Each row was made from one path, in order. Every step used is in the known rows, and no mark comes twice. Write each row's path.
(in the rows, 128 means zero)
Known rows:
D -> B -> P: [166 127 141 135 150 128 135 138 143 118 140 129 111 121 133 109 135 128
 129 124 115 127 159 123  90 131 132 113 129 116 147 111 127 130 106 129
 109 121  95 131 117 111 113 110 140]
H -> D -> B: [150 119 136 125 135 127 125 144  97 124 132 126 129 120 124 125 134 130
 131 126 126 152 140 117  96 136 143 120 140 123 143 129 136 115 117 138
 107 128 117 113 133 118 129 124 125]
L -> B -> D -> J -> E -> H: [134 110 118 151 144 118 126 138 127 131 137 126 135 123 146 128 155 116
 125 122 131 128 111 111 145 130 122 126 134 119 139 130 133 127 107 139
 132 145 120 146 148 125 139 138 126]
D -> U -> Y -> B -> L: [140 136 148 117 137 136 153 132 170 123 135 148 122 124 120 117 178 132
 106 129 126 130 150 132 176 103 127 118 119 122 139 112 101 131 137 177
  99 109 100 127 111 109 140 100 142]
B -> L: [138 123 143 124 145 107 130 133 173 130 146 137 125 120 136 116 148 126
 141 116 137 137 158 121 100 128 119 106 118 119 145 120 114 151  99 131
 116 124  98 133 111 123 143 103 125]
U -> Y -> B -> D -> J -> E -> H: [140 127 110 127 138 150 131 138 124 123 131 133 145 130 123 125 197 120
 107 137 118 124 117 103 195 119 111 122 133 118 133 129 117 114 150 164
 115 133 126 151 129 132 144 135 132]
U -> Y -> B -> L -> N: [147 134 158 124 146 119 153 125 234 130 147 149 124 128 147  90 171 128
 138 114 115 138 176 132 135 104 110 114 119 128 141 113  98 152 107 157
 102 116 101 131  96 115 134  95 123]
D -> U -> Y -> B -> P: [147 137 146 133 145 147 157 136 170 117 137 141 109 124 133 112 186 134
  99 133 120 123 143 136 171 112 126 117 127 120 142 109 105 122 136 169
  93 101 101 138 113 102 132 105 145]
F -> J -> E -> H -> D -> B: [140  97 114 120 136 147  94 158  31 126 126 111 149 119 102 152 109 115
 138 133 124 130 112  95 102 150 141 120 130 120 131 149 149 117 122 132
 132 137 130 118 130 137 148 159 120]
F -> J -> D -> B -> P: [149 114 127 124 145 130 121 144 107 119 135 125 129 118 119 129  84 116
 127 129 121 112 138 100  70 148 129 106 129 128 140 118 135 121 120 130
 128 122 109 115 108 117 109 133 140]
D -> U -> Y -> B: [136 140 143 123 140 145 151 139 139 119 130 138 121 126 115 121 163 133
 100 133 124 127 136 125 187 112 128 116 117 127 140 113 108 117 144 171
  98 110 111 131 118 107 143 115 133]
Y -> U: [126 132 133 126 141 123 141 134 145 124 133 134 123 123 125 119 155 126
 119 123 143 140 145 119 133 132 112 108 115 144 142 120 120 136 119 142
 109 124 113 134 111 115 148 120 112]
P -> B -> Y: [136 127 130 159 146 129 133 133 194 113 120 143 119 122 145 116 139 131
 120 127 128 137 153 135  99 115 117 100 111 121 149 115 117 133  98 134
 106 113 109 132 107 112 134 102 143]
U -> Y -> B: [136 140 139 119 144 135 146 137 171 124 140 136 126 127 126 109 156 132
 117 129 124 129 153 126 165 116 113 105 114 128 141 116 108 124 135 151
 102 113 116 143 110 112 145 119 120]
J -> E -> H: [131 110 123 124 148 128 108 151 111 131 132 117 137 121 105 136 134 127
 139 126 126 121 126 110 125 145 122 109 111 121 137 134 132 139 115 116
 126 136 116 143 122 131 155 144 116]
F -> J -> D -> U -> Y -> B: [119 126 125 114 134 148 138 145 104 119 125 134 137 122  99 142 114 121
  96 139 131 112 116 102 172 127 125 111 118 141 131 120 119 106 158 170
 114 112 126 117 113 112 138 139 129]
B -> Y: [131 128 136 141 145 117 133 135 170 119 131 137 117 122 132 121 138 130
 131 123 119 131 145 128 111 130 111 103 109 135 147 114 119 138 105 131
 110 123 109 133 111 117 135 112 134]
D -> H -> E: [150 126 140 128 132 114 108 140  80 125 139 124 132 125  98 122 116 132
 142 118 146 139 138 117 134 141 121 121 144 123 151 132 123 143 105 139
 116 142 112 129 143 131 139 113 105]
B -> D -> H -> E -> J -> F: [152 115 132 123 133 105  84 144  25 122 139 131 127 126 109 142  93 134
 146 123 155 139 131  97 121 135 115 120 155 117 140 135 130 142 112 115
 124 143 128 136 148 142 138 120 108]
F -> J -> D -> H -> E: [128 114 121 124 127 117  94 146  48 126 132 122 147 121  81 138  66 119
 139 125 150 122 118  94 108 158 118 112 142 139 141 139 132 131 117 139
 132 140 125 113 138 138 133 136 101]
E -> H -> D: [130 108 134 128 134 124 119 151  98 139 127 124 131 119 136 132 151 127
 141 134 133 139 131 113  89 142 131 117 135 125 140 144 135 122 116 126
 108 134 120 126 129 123 158 131 112]
Y -> B: [138 130 141 123 147 122 142 140 169 123 149 132 126 125 126 106 159 130
 127 127 129 133 152 121 136 129 118 112 119 125 144 120 112 125 118 130
 110 122 110 150 111 115 143 120 127]
L -> B -> D -> H -> E: [150 119 143 154 130  97 131 130 123 128 147 140 126 126 141 112 126 130
 135 113 147 146 131 134 140 116 119 132 156 123 150 125 121 141  87 143
 115 142 118 132 152 118 126 108 114]
E -> J -> D: [118 111 129 114 145 106 111 154 103 131 125 126 139 121 105 138  84 129
 131 131 146 121 134 104  78 144 122 101 118 132 137 122 136 126 117 104
 122 132 128 121 124 124 131 139 110]
H -> D -> U -> Y -> B -> P: [144 126 146 135 133 151 158 138 142 121 131 139 116 123 142 119 205 135
  98 141 125 138 138 132 150 117 136 122 146 119 139 123 114 110 137 178
  84 102 110 128 122 104 131 107 137]
J -> F: [138 126 137 124 150 115 111 140 110 125 142 125 117 120 119 131 104 129
 142 121 144 132 145 105 101 140 118  98 113 128 143 124 127 140 116 113
 127 124 109 143 118 122 153 123 113]
D -> J -> E -> H: [128 117 115 126 146 136 105 148  85 127 126 112 140 122 105 138 153 121
 132 129 138 123 117  94 135 152 124 114 120 121 139 136 135 126 121 135
 135 144 114 145 137 138 151 140 116]
H -> D -> U -> Y: [123 125 137 129 128 137 133 140  98 124 119 134 127 119 122 140 155 134
 106 134 135 144 119 121 146 124 137 118 133 133 141 129 129 111 133 173
  94 116 117 110 136 112 152 116 117]
J -> D -> H -> E: [138 122 130 127 127 116 108 144  73 129 133 125 142 122  83 128  94 129
 134 124 142 129 122 108 116 147 124 115 149 133 145 131 131 132 116 137
 121 140 115 117 141 130 125 126 105]
E -> H: [135 118 135 126 146 122 118 150 122 135 135 126 127 120 128 128 128 127
 142 127 128 124 146 114 110 139 123 111 118 127 142 132 129 136 111 116
 116 133 113 138 121 118 156 126 118]
U -> Y -> B -> D -> H -> E -> S: [155 122 135 114 124 142 130 141 107 121 137 135 133 130  96 115 143 135
 126 125 135 127 132 127 189 115 113 126 156 120 141 125 116 139 130 157
  90 132 135 146 138 126 146 102 116]
J -> D: [128 119 129 124 141 114 127 144 142 131 133 128 136 118 109 129 105 127
 128 127 136 123 129 107  89 146 122  99 120 134 142 120 131 126 119 122
 120 128 115 123 118 117 131 132 116]
H -> E -> J -> F: [138 115 138 107 145 109  88 155  45 127 138 117 127 123  97 139  56 137
 154 124 168 132 135 102  79 145 116 105 125 120 141 135 136 149 115  91
 126 137 127 137 133 140 166 133  97]
Y -> B -> D -> H -> E -> J: [152 121 138 121 132 112 112 145  83 119 144 139 136 131 117 116 147 134
 130 128 144 143 142 115 158 118 110 131 157 113 141 128 118 130 114 131
 108 136 129 144 142 135 126 115 122]
F -> J: [124 119 129 122 145 116 112 142 122 121 138 123 131 119 122 129  98 118
 137 122 142 133 140 103 103 145 113 103 110 137 143 129 126 136 107 126
 130 125 113 134 113 125 153 127 116]
L -> B: [126 123 146 144 149 102 146 137 176 132 144 132 119 121 144 108 116 130
 136 115 141 134 147 132 107 125 125 109 116 131 148 118 125 136  92 124
 120 128 113 137 129 107 139 120 114]

Which path is each row?
[157 121 135 131 145 132 131 142 139 124 137 128 124 119 114 120 112 127
 122 129 117 118 143 114  70 139 136 107 133 119 143 112 134 122 118 127
 113 122 100 118 115 109 103 124 139] : J -> D -> B -> P
[133 108 138 129 132 133 121 155  66 132 118 128 128 118 126 145 158 130
 123 137 137 137 117 115 116 141 145 131 140 125 139 140 140 114 125 144
 105 131 117 115 139 116 150 128 127] : E -> H -> D -> U
[142 111 125 114 140 123 115 143 112 125 135 130 142 116 103 133  81 113
 132 121 126 117 142  98  82 138 130 105 124 129 137 123 131 132 119 134
 132 127 111 104 112 124 120 128 132] : F -> J -> D -> B -> L
[148 111 134 124 134 138 118 155  70 134 126 125 132 120 130 131 141 127
 137 131 120 140 136 114  93 136 149 125 141 118 140 139 140 114 121 130
 107 134 119 112 136 119 139 134 126] : E -> H -> D -> B
[122 116 118 130 133 119 104 143  75 126 129 127 145 120 100 139  87 114
 133 127 137 122 126  91 112 153 120 110 130 141 140 132 130 122 118 143
 138 130 118 114 126 126 122 135 112] : F -> J -> D -> H
[135 114 140 111 142 105 101 154  86 127 136 121 133 124 104 127  89 136
 145 122 160 133 137 117  90 139 116 110 126 122 145 129 134 144 103 104
 115 140 124 136 136 136 157 124 100] : H -> E -> J
[122 123 129 134 133 124 124 138  95 126 127 123 135 121 136 127 163 121
 126 130 150 156 129 101 100 148 130 116 143 124 147 134 135 111 113 153
 117 136 113 129 142 130 139 118 116] : H -> D -> J
[128 132 137 125 140 132 133 139 125 120 124 133 120 121 110 136 136 133
 109 128 132 130 130 125 165 121 127 113 113 132 143 115 123 126 131 166
 102 117 110 119 126 108 151 114 123] : D -> U -> Y
[143 119 137 113 138 110  82 153   4 125 134 119 129 126  91 141  71 135
 155 123 159 133 136 100 114 144 121 113 140 120 142 139 131 149 114 106
 130 140 123 133 146 145 144 128  95] : D -> H -> E -> J -> F
[138 138 130 138 140 138 153 132 137 109 121 141 118 124 124 120 148 126
 112 123 110 138 151 134 139 119 123 108 113 142 142 108 120 128 129 153
 103 119 113 116 110 110 124 119 139] : D -> B -> Y -> U
[152 121 150 151 151 107 130 126 243 125 135 146 118 122 157  95 145 127
 144 112 131 152 177 126  80 108 120 115 120 119 149 117 114 161  65 135
 110 119  96 121 100 116 132  83 131] : P -> B -> L -> N
[132 133 127 129 145 122 112 138  79 122 135 121 123 121 121 134 111 121
 136 123 153 136 136  88 106 151 122 103 123 126 146 127 128 125 124 132
 134 132 110 142 133 132 145 122 118] : D -> J -> F
[146 124 145 119 146 115 148 133 198 128 152 141 127 124 137 101 174 128
 132 121 130 134 167 126 128 118 117 112 122 114 143 119 103 139 112 136
 111 117  98 143 104 120 137 103 136] : Y -> B -> L
[128 135 125 159 141 137 150 128 192 111 112 148 118 124 145 115 167 129
 107 129 131 143 151 136 128 109 113 101 110 137 147 113 111 136 112 151
  99 108 116 127  97 110 139 107 144] : P -> B -> Y -> U
[121  97 118 106 150 133  99 153  90 121 133 105 138 119  74 143  75 120
 145 121 143 115 116  98 118 157 116 103 104 129 134 131 141 149 106 114
 131 130 137 151 113 135 171 138 105] : F -> J -> E -> S
[120  91 116 123 137 132  90 156  60 132 128 113 151 118 116 150 125 116
 141 134 138 130 110  95 101 157 123 114 124 126 131 154 142 126 119 124
 133 135 131 129 123 140 166 156 110] : F -> J -> E -> H -> D
[153 139 131 134 131 132 143 126 152 119 141 151 131 130 139 111 188 128
 112 129 111 137 149 124 201 104 113 119 141 126 142 118 102 117 133 173
 100 117 117 137 123 114 122 105 131] : U -> Y -> B -> D -> H
[116 100 114 120 129 153 102 154  36 127 111 118 145 118 101 167 129 120
 112 139 134 124  94 101 160 140 133 121 124 131 128 148 139 118 144 162
 119 123 132 114 132 130 167 150 113] : F -> J -> E -> H -> D -> U -> Y
[140 121 152 155 154 105 153 132 201 132 150 133 107 120 166 101 133 129
 135 118 137 127 156 139  81 125 121 111 125 121 149 113 122 145  85 125
 115 120  99 144 122 102 128 107 129] : L -> B -> P
[144 134 125 137 142 122 141 128 155 116 146 139 127 128 149 108 199 120
 113 126 133 142 139 103 154 123 112 123 142 120 145 118 113 111 124 155
 113 130 112 155 130 123 128 111 142] : Y -> B -> D -> J
[127 108 136 110 134 115 104 160  45 126 120 121 137 120  73 148  71 138
 120 134 159 119 108 105 102 144 132 119 137 129 137 126 143 127 125 118
 114 139 130 112 143 127 140 137 109] : H -> E -> J -> D -> U
[132 117 124 128 133 133 100 150  28 137 124 118 131 119 134 144 136 120
 142 134 151 141 122  84  84 157 133 115 144 120 137 150 139 114 130 130
 129 138 120 131 146 135 157 136 117] : E -> H -> D -> J -> F
[137 119 120 132 140 134 120 143 100 113 122 130 137 119 104 137  75 117
 122 128 109 115 131 105  89 137 124 102 116 141 139 117 133 114 128 137
 124 124 123 106 109 121 112 139 142] : F -> J -> D -> B -> Y
[149 125 131 138 135 108 119 128 128 121 141 142 124 123 139 124 159 125
 130 123 128 146 143 113 144 127 117 122 143 126 147 123 119 129 106 141
 114 131 110 134 131 119 120 104 128] : B -> D -> H
[113 134 139 159 141 118 168 127 186 124 130 147 114 124 157 112 148 127
 115 118 131 134 146 148 133 114 111 107 112 147 145 110 113 138 108 148
 107 119 119 130 114 102 132 119 125] : L -> B -> Y -> U
[148 119 125 152 142 117 126 130 200 116 132 145 121 123 155 117 153 129
 118 126 143 145 147 121 107 112 117 112 129 117 147 117 122 128  94 132
 105 121 113 138 110 112 140 100 142] : P -> B -> D
[131  97 123 125 138 132 106 152  86 137 128 116 147 120 112 142 150 126
 137 135 133 136 114 110 106 150 131 113 127 119 137 146 139 126 118 124
 119 134 124 133 129 135 158 146 109] : J -> E -> H -> D
[124 118 129 121 137 110 104 151  70 132 121 130 144 123  93 139  94 126
 133 130 140 122 135 100 110 144 125 110 131 131 139 127 132 125 118 126
 125 132 126 114 134 128 110 135 109] : E -> J -> D -> H
[133 118 136 112 153 110 101 151  73 126 136 123 124 122 114 142  76 133
 146 125 154 130 146  99  84 141 119 100 111 124 138 128 131 141 115  97
 129 126 122 141 120 130 155 131 110] : E -> J -> F
[123 124 113 137 134 142 139 138  98 111 114 138 136 121 104 138  98 112
 109 131 113 122 128 108 119 134 118 100 114 154 134 115 128 116 141 153
 120 122 130 102 103 117 116 141 137] : F -> J -> D -> B -> Y -> U
[136 114 128 112 146 121 113 157  77 125 122 124 139 122  96 136  68 129
 128 130 131 118 139 103  85 137 137 105 123 125 137 117 142 116 126 108
 120 134 125 107 129 122 112 144 121] : E -> J -> D -> B
[144 128 121 134 141 116 115 130  95 118 138 132 122 122 142 134 139 119
 127 123 148 143 129  88 114 139 113 109 138 124 143 123 126 119 119 136
 130 134 112 147 133 130 142 115 129] : B -> D -> J -> F
[127 106 134 108 137 106  99 158  77 132 128 120 143 122  86 135  69 136
 139 129 160 124 125 108  72 147 120 105 130 129 140 129 139 134 119  99
 120 143 134 122 133 136 140 142 101] : H -> E -> J -> D
[151 119 129 154 139 123 127 131 165 110 124 147 117 121 143 130 160 131
 101 130 142 142 134 121 136 105 130 126 134 116 146 115 122 119 102 151
 101 115 109 126 122 105 136  97 151] : P -> B -> D -> U
[123 135 132 141 140 129 149 129 164 117 124 144 119 123 134 120 159 127
 114 122 124 136 147 132 136 125 106 103 108 149 144 113 113 137 122 149
 104 119 114 132 101 115 139 114 127] : B -> Y -> U
[145 136 145 129 148 139 157 133 196 123 147 138 115 126 146 100 176 133
 115 132 118 125 161 132 138 117 113 104 121 118 143 112 105 130 127 148
  97 109 105 147 100 109 136 107 133] : U -> Y -> B -> P
[137 119 138 118 135 106  95 151  47 125 131 125 132 126  93 130  95 136
 147 123 155 138 138 113 121 141 123 120 140 120 145 133 131 144 102 121
 117 140 123 127 148 140 137 121  99] : D -> H -> E -> J
[149 129 114 150 141 127 110 129 127 113 130 138 120 123 147 132 148 123
 121 126 159 147 137  89 106 124 119 110 138 115 146 124 126 119 109 138
 125 124 112 143 127 126 143 105 142] : P -> B -> D -> J -> F
[130 112 127 121 130 162 135 153  80 129 121 127 142 124 104 144 190 131
 103 144 123 129 106 123 185 125 140 128 131 118 129 139 127 109 157 168
 100 117 127 124 130 122 153 145 124] : J -> E -> H -> D -> U -> Y -> B
[150 129 134 118 127 121 118 141  90 121 136 144 139 133 118 119 150 135
 121 131 136 140 139 122 185 108 110 123 151 117 139 127 111 127 130 151
 100 131 135 133 138 132 130 116 116] : U -> Y -> B -> D -> H -> E -> J
[122 102 116 119 148 131  94 153  83 127 132 114 140 120 103 145 102 114
 141 129 130 113 118  97 120 152 116 109 107 130 133 142 134 138 118 121
 139 135 123 142 116 137 164 152 114] : F -> J -> E -> H
[141 128 134 135 135 126 135 130 139 117 128 147 119 122 134 135 154 132
 101 128 127 133 128 122 177 109 119 120 128 133 141 112 121 118 129 168
  97 118 115 125 128 107 142 108 132] : B -> D -> U -> Y
[126 134 134 119 134 146 152 142 135 123 125 137 134 123  97 129 142 133
  92 139 124 116 123 118 172 120 130 114 123 132 137 112 115 107 156 169
 103 111 116 118 118 105 130 129 128] : J -> D -> U -> Y -> B
[145 115 139 116 131 124 106 150  68 126 132 116 128 123  80 124  90 135
 150 118 152 130 130 118 126 145 127 118 143 121 147 132 134 152 103 131
 108 142 124 137 147 131 152 107 102] : D -> H -> E -> S
[125 116 132 108 130 129 110 155  47 126 111 127 137 122  72 152  68 140
 111 136 157 119 109 110 130 132 129 114 129 131 136 124 138 124 138 139
 105 133 134 102 141 125 144 138 106] : H -> E -> J -> D -> U -> Y
